Each row was made from one path, in order. Every step used is in the known rows, and no mark comes twice. Write each row's path.
Known rows
A-H-Y-F: [-2.66 -0.35  1.12 -3.13  3.41 -2.84 -0.33 -0.49  3.60 -2.01 -2.71  2.18
 -1.59 -2.41 -0.94 -1.12  2.51  0.77  1.58 -1.54  0.11 -4.27 -0.10  1.24]
L-D-F-T-H: [-5.70 -0.81  0.90  1.46 -0.30  2.65 -0.67 -4.53 -0.91  1.94 -6.88  0.92
 -0.89  4.52  2.67  1.85  1.29 -4.14 -2.57  0.34  1.01 -1.89 -3.30  0.38]
A-H-Y: [-2.40 -0.18  0.64 -3.02  3.11 -1.62 -1.50 -0.79  1.93 -1.37 -5.15  2.69
 -0.94 -1.47  0.86 -1.92  2.97  0.17  2.30 -2.94 -0.03 -4.48 -0.09  0.71]
L-T-H-Y: [-1.06 -0.83 -0.07 -0.13 -1.41 -1.96 -0.47  0.06 -1.65 -0.58 -2.90  3.57
 -1.72  3.10  0.15  0.05  1.22 -2.74 -0.34  0.36 -0.57 -4.22 -3.84 -0.24]
F-D-H: [-2.16 -1.05  2.03 -0.48  0.52 -4.42 -0.89  0.82 -2.34 -1.07  0.97  1.70
 -0.71  2.19  0.92 -0.15  2.16  1.22  2.61 -2.23 -0.66 -1.80 -0.03  0.83]
A-L-Y-H: [-2.27 -0.98 -0.10 -2.44  0.60 -4.49  0.01  4.41 -1.97 -0.53 -7.21  0.30
 -1.11  0.59 -4.04  0.92  2.09  0.43  3.19 -5.67 -1.52 -3.11  0.37  0.36]
Y-H-T: [ 0.34 -1.12  0.22  0.07 -1.38  0.03 -0.50  2.34 -2.38 -0.78 -7.47 -0.56
 -1.91  2.76 -1.87  1.77  0.22 -0.61 -0.06 -2.59 -1.14 -3.34  1.67  0.90]
Y-H-T-F: [ 1.24 -0.91  0.02  0.57 -0.95  0.57  0.36  2.64 -1.62 -0.42 -8.89 -0.41
 -2.32  3.57 -1.03  2.15  0.62 -0.52 -0.27 -5.55 -3.59 -1.93  1.72 -0.71]
L-Y-F-D-H: [-3.01 -0.57  1.63 -0.39  1.27 -6.19  0.02  2.95 -1.09 -1.98  2.90  1.80
 -1.50  1.22 -2.00  0.54  3.60  1.31  3.43 -1.49 -1.39  0.84 -0.58  0.66]
H-Y-F: [-2.05 -0.61  1.61 -1.44  2.01 -2.40  0.75  0.57  1.48 -0.45 -2.32  2.09
 -2.68  0.54 -2.63  0.47  1.78  0.21  1.10  0.03 -0.14 -2.75 -0.54  1.01]
T-H-Y: [-3.22 -1.00  0.79  0.77  0.47 -1.38 -0.24 -1.38 -1.31  0.71 -2.72  2.70
 -1.77  3.88  0.15  0.08  2.51 -2.78  1.30  0.61 -0.16 -1.49 -2.70 -0.55]
A-H-T: [-0.65 -0.56 -0.97 -0.26 -0.45 -0.75 -2.67 -0.80  1.86 -3.71 -5.57  0.13
 -0.24 -2.24  1.99 -0.33  1.59  0.20 -0.74 -3.03 -0.12 -5.29  0.50  0.92]
T-F-D-H-Y: [-1.10 -0.48  1.91 -2.46  2.22 -2.85 -0.49  0.60 -1.50  0.34 -0.64  2.86
 -1.16  2.66  1.62 -2.15  3.53  0.72  3.62 -4.55 -3.02  1.44 -0.11 -0.77]
T-F-D: [-0.47 -0.99  1.78  1.13 -0.15 -3.19  0.94  2.97 -1.65 -0.39 -3.89  1.78
 -1.65  3.58  0.17  1.41  2.01 -0.66  1.43 -4.29 -3.54  0.23 -0.63 -1.35]
L-T-H-Y-F: [-1.57 -1.03  0.24 -0.01 -1.09 -3.01  0.95  0.27  0.08 -1.13 -0.83  2.89
 -2.70  1.97 -1.77  0.96  0.44 -2.22 -0.94  1.97 -0.64 -4.07 -3.80  0.22]
F-D: [-1.62 -1.15  1.89  0.89  0.05 -3.70  0.30  2.82 -1.93 -0.64 -2.55  1.73
 -1.56  2.87 -0.70  1.42  1.63 -0.59  1.69 -1.38 -1.09 -1.26 -0.55  0.02]
H-T-F: [ 1.20 -0.82 -0.80  1.41 -1.78  0.15 -0.88  0.51 -0.38 -1.86 -6.58  0.33
 -1.39  1.58  0.88  1.56  1.01 -0.07 -1.28 -4.51 -2.62 -2.49  0.24 -0.87]
A-H-T-F-D: [ 1.09 -0.54 -0.26 -0.05 -0.63 -1.46 -1.69  1.58  1.03 -3.34 -5.39  0.32
 -0.62 -0.20  2.89 -1.23  2.44 -0.36  0.50 -5.10 -3.14 -0.37  1.04 -0.88]
L-A-H: [-5.44 -0.57 -0.36 -1.70  1.05 -2.61 -1.84 -1.45  2.10 -2.30 -6.04  1.84
 -0.09 -1.04  1.61  0.22  1.34  1.17  1.09 -3.36 -0.65 -2.70 -1.22  0.82]
T-H: [-3.49 -1.20  0.79  3.47 -1.14 -2.67  0.05 -1.13 -1.82 -0.30 -2.26  1.32
 -1.77  4.35  0.37  2.49  1.32 -2.35  0.07  0.17 -0.18 -3.10 -2.82 -0.35]
D-H-Y-F-T: [-3.24 -1.16  2.76 -2.55  4.17 -1.35  0.27 -2.39  1.18  1.75  1.58  1.32
 -2.17  0.53 -1.40 -0.76  2.29  1.20  3.41 -0.54  0.42  0.24 -0.44  1.32]
D-F-T-H: [-3.99 -1.37  1.69  2.49 -0.25  2.59 -0.23 -1.72 -1.70  2.44 -6.17  0.45
 -1.03  4.29  1.37  1.80  3.47 -4.26  0.58  0.77  1.58  0.12 -2.68 -0.34]

Which path is each row?
[ 1.62 -0.96  0.27  1.36 -1.88 -1.03 -0.54  2.66 -1.04 -1.66 -4.53  0.34
 -1.62  2.68  1.13  0.55  1.73 -0.80  0.02 -3.96 -3.42  1.10  0.48 -1.08]  H-T-F-D
[-0.82 -1.30 -0.68 -2.07 -1.39 -5.73 -2.11  2.51  0.36 -4.14  1.64 -0.63
 -0.44 -3.07 -1.47 -2.48  2.69  2.28  2.08 -3.03 -0.73  0.50  0.91  1.45]  A-L-Y-F-D-H-T
[-1.03 -0.79  1.82  0.13  0.56 -4.34 -0.14  0.95 -2.00 -0.72 -0.49  1.72
 -0.77  3.00  1.69  0.20  2.33  1.29  2.34 -4.98 -3.08 -0.30 -0.30 -0.70]  T-F-D-H
[-4.24 -1.67  1.99  3.54  0.32 -0.44  0.90 -2.21 -1.46  2.02 -1.98  0.40
 -1.90  4.86  0.00  2.52  1.25 -3.18  1.21  0.68 -0.27  0.34 -3.03 -0.40]  F-T-H
[-3.74 -0.91  1.74  0.02  1.54  3.85 -0.57 -1.95 -1.18  3.44 -6.25  1.78
 -1.57  4.18  1.19 -0.34  4.48 -4.67  1.74  1.24  1.63  1.59 -2.81 -0.39]  D-F-T-H-Y
[ 2.03 -1.10  0.86  0.31 -1.46 -0.79  0.61  4.62 -2.62 -0.36 -6.86 -0.32
 -2.51  4.95 -1.00  1.29  1.01 -1.29  0.80 -5.02 -4.48  1.19  2.06 -0.93]  Y-H-T-F-D
[ 0.44 -0.39 -1.31  0.07 -0.25 -0.29 -2.00 -0.63  1.97 -3.39 -7.14  0.11
 -0.36 -1.51  2.81 -0.22  1.82  0.53 -0.82 -5.81 -2.43 -3.84  0.54 -0.50]  A-H-T-F
[ 1.16 -0.61  0.93 -1.22 -1.37 -4.82 -0.31  2.66 -2.52 -1.87 -1.20  2.72
 -0.31  2.07  1.68  0.09  0.86  1.04  0.83 -5.15 -3.64 -2.79 -1.68 -0.44]  L-T-F-D-H
[-0.23 -1.22  0.91  0.11 -1.24 -3.29 -1.36  0.85 -0.20 -2.93  2.14  0.00
 -1.31  0.22 -0.28 -0.23  0.99  1.40  0.42 -0.19 -0.45 -0.74  1.15  1.78]  Y-F-D-H-T
[-2.64 -1.23  2.57 -1.74  3.33 -0.46  1.44 -0.23  1.81  2.01 -1.98  1.54
 -3.19  1.15 -3.11  0.84  1.88 -0.55  2.35  0.56  0.08  0.57 -0.81  0.89]  H-Y-F-T
[-3.64 -1.13  1.37  1.03  0.76 -2.29  1.08 -0.96  0.57 -0.02 -0.44  1.96
 -2.93  2.98 -1.78  1.02  1.89 -2.20  0.49  1.80  0.07 -1.32 -2.30  0.26]  T-H-Y-F
[-0.73 -0.95 -0.31  0.38 -1.00 -1.06 -2.46 -1.67 -0.80 -2.53 -1.31  0.13
 -0.36  0.09  1.54 -0.03  1.20  1.34 -0.32 -2.55  0.31 -4.24  0.44  1.23]  D-H-T
[-1.21 -0.95  2.39 -1.76  1.40 -3.66  1.25  2.80  0.58 -0.32 -0.60  2.36
 -2.69  1.84 -2.45 -0.43  2.39 -0.58  2.32  0.31 -0.86  0.55 -0.09  0.67]  H-Y-F-D
[-0.64 -0.62  0.12 -0.33 -0.51 -4.04 -1.29  2.55 -0.40 -3.21  2.21  0.41
 -1.23  0.46 -1.42 -0.17  3.33  1.39  1.66 -1.26 -1.18  1.53  0.46  1.19]  L-Y-F-D-H-T
[-5.63 -0.38  0.40 -4.20  2.98 -2.56 -0.71 -1.57  4.40 -1.82 -4.10  2.24
 -1.46 -1.99 -0.37 -1.29  1.83  1.63  1.73 -1.47 -0.33 -0.80 -0.90  0.86]  L-A-H-Y-F
[-2.38 -1.29  2.45 -0.15  0.60 -5.60  0.50  1.10 -0.51 -1.71  2.92  1.02
 -1.33  1.23 -0.92  0.74  1.41  1.78  2.07 -0.77 -0.43 -1.33  0.05  1.43]  Y-F-D-H
[-4.23 -1.94  2.24  3.55  0.38 -1.63  2.11 -1.70  0.20  1.41 -0.07  0.21
 -2.89  3.58 -1.88  3.21  0.63 -2.39  0.55  2.00  0.07  0.48 -2.56  0.13]  Y-F-T-H
[-2.77 -0.67  1.68 -2.60  2.81 -3.04 -0.51 -1.48  0.85 -0.76  0.96  2.04
 -1.79 -0.15 -0.94 -0.75  2.22  1.89  1.98 -0.92  0.21 -3.15 -0.08  1.41]  D-H-Y-F
[-2.53 -0.78  1.93  0.13  1.15  2.82 -0.68  0.32 -0.80  1.89 -8.13  0.73
 -0.74  1.96  0.27  1.40  3.24 -1.94  0.93 -1.44  1.48 -1.31 -0.99  0.44]  D-F-T
[ 1.66 -0.86  0.70  0.02 -2.05 -3.74  0.72  4.55 -2.12 -1.58 -4.55  2.59
 -1.42  2.79  0.39  1.34  0.79 -0.38 -0.05 -4.29 -4.02 -2.47 -1.78 -1.02]  L-T-F-D
[-2.77 -1.59  2.61  1.11  1.82 -1.51  1.79  0.00  1.05  1.07 -2.06  0.14
 -2.54  1.30 -2.80  2.74  0.51 -0.27  1.03 -0.11 -0.10 -0.96 -0.93  0.94]  Y-F-T
[-1.62 -1.64 -0.92  0.90 -3.75 -5.04 -0.76  0.37 -1.74 -2.29 -3.36  1.53
 -0.37 -0.05 -0.03  0.58 -0.72 -1.75 -1.15 -1.89 -0.39 -7.00 -3.69  0.39]  A-L-T-H
[-5.54 -1.20  1.05 -5.52  3.38 -2.89 -0.79 -5.49  2.69  0.56  0.12  0.62
 -1.22 -2.99 -0.04 -2.56 -0.36  2.19  0.39 -2.74  0.31 -3.19 -0.44  2.58]  A-L-D-H-Y-F-T
[ 0.55 -0.68 -0.44  0.56 -1.04 -0.67 -1.89 -1.54 -0.60 -2.39 -3.15  0.14
 -0.28  0.65  2.33  0.06  1.39  1.84 -0.46 -5.35 -2.05 -2.80  0.46 -0.28]  D-H-T-F
[-5.22 -0.38 -0.23 -4.38  2.71 -1.24 -1.78 -1.96  2.82 -1.31 -6.16  3.01
 -0.52 -1.12  1.48 -1.89  2.46  1.00  2.36 -2.95 -0.67 -0.91 -1.09  0.49]  L-A-H-Y
[ 1.20 -0.30  0.88 -3.91  0.46 -3.41 -0.60  2.28 -1.96 -0.91 -0.92  3.75
 -1.01  1.94  1.53 -2.05  2.25  0.88  2.05 -4.54 -3.76 -1.20 -1.52 -0.63]  L-T-F-D-H-Y
[-4.62 -1.33  1.58  2.63  1.00 -2.10  1.53 -0.01 -0.27  0.98 -0.19  0.41
 -2.65  4.03 -3.10  3.12  2.71 -2.57  1.88  1.26 -0.58  2.77 -3.39 -0.42]  L-Y-F-T-H
[-3.78 -1.40  1.90  0.80  1.96  0.84  0.55 -2.55 -1.03  3.07 -1.97  1.68
 -2.43  4.63 -0.27  0.48  2.62 -3.37  2.37  1.01  0.06  1.93 -2.93 -0.42]  F-T-H-Y
[-2.90 -1.17  0.76 -2.45  0.55 -7.98 -0.44  2.84 -0.18 -2.66  2.32  0.63
 -0.67 -2.03 -2.26 -1.38  2.90  2.58  3.72 -3.44 -0.81 -0.18 -0.19  1.32]  A-L-Y-F-D-H
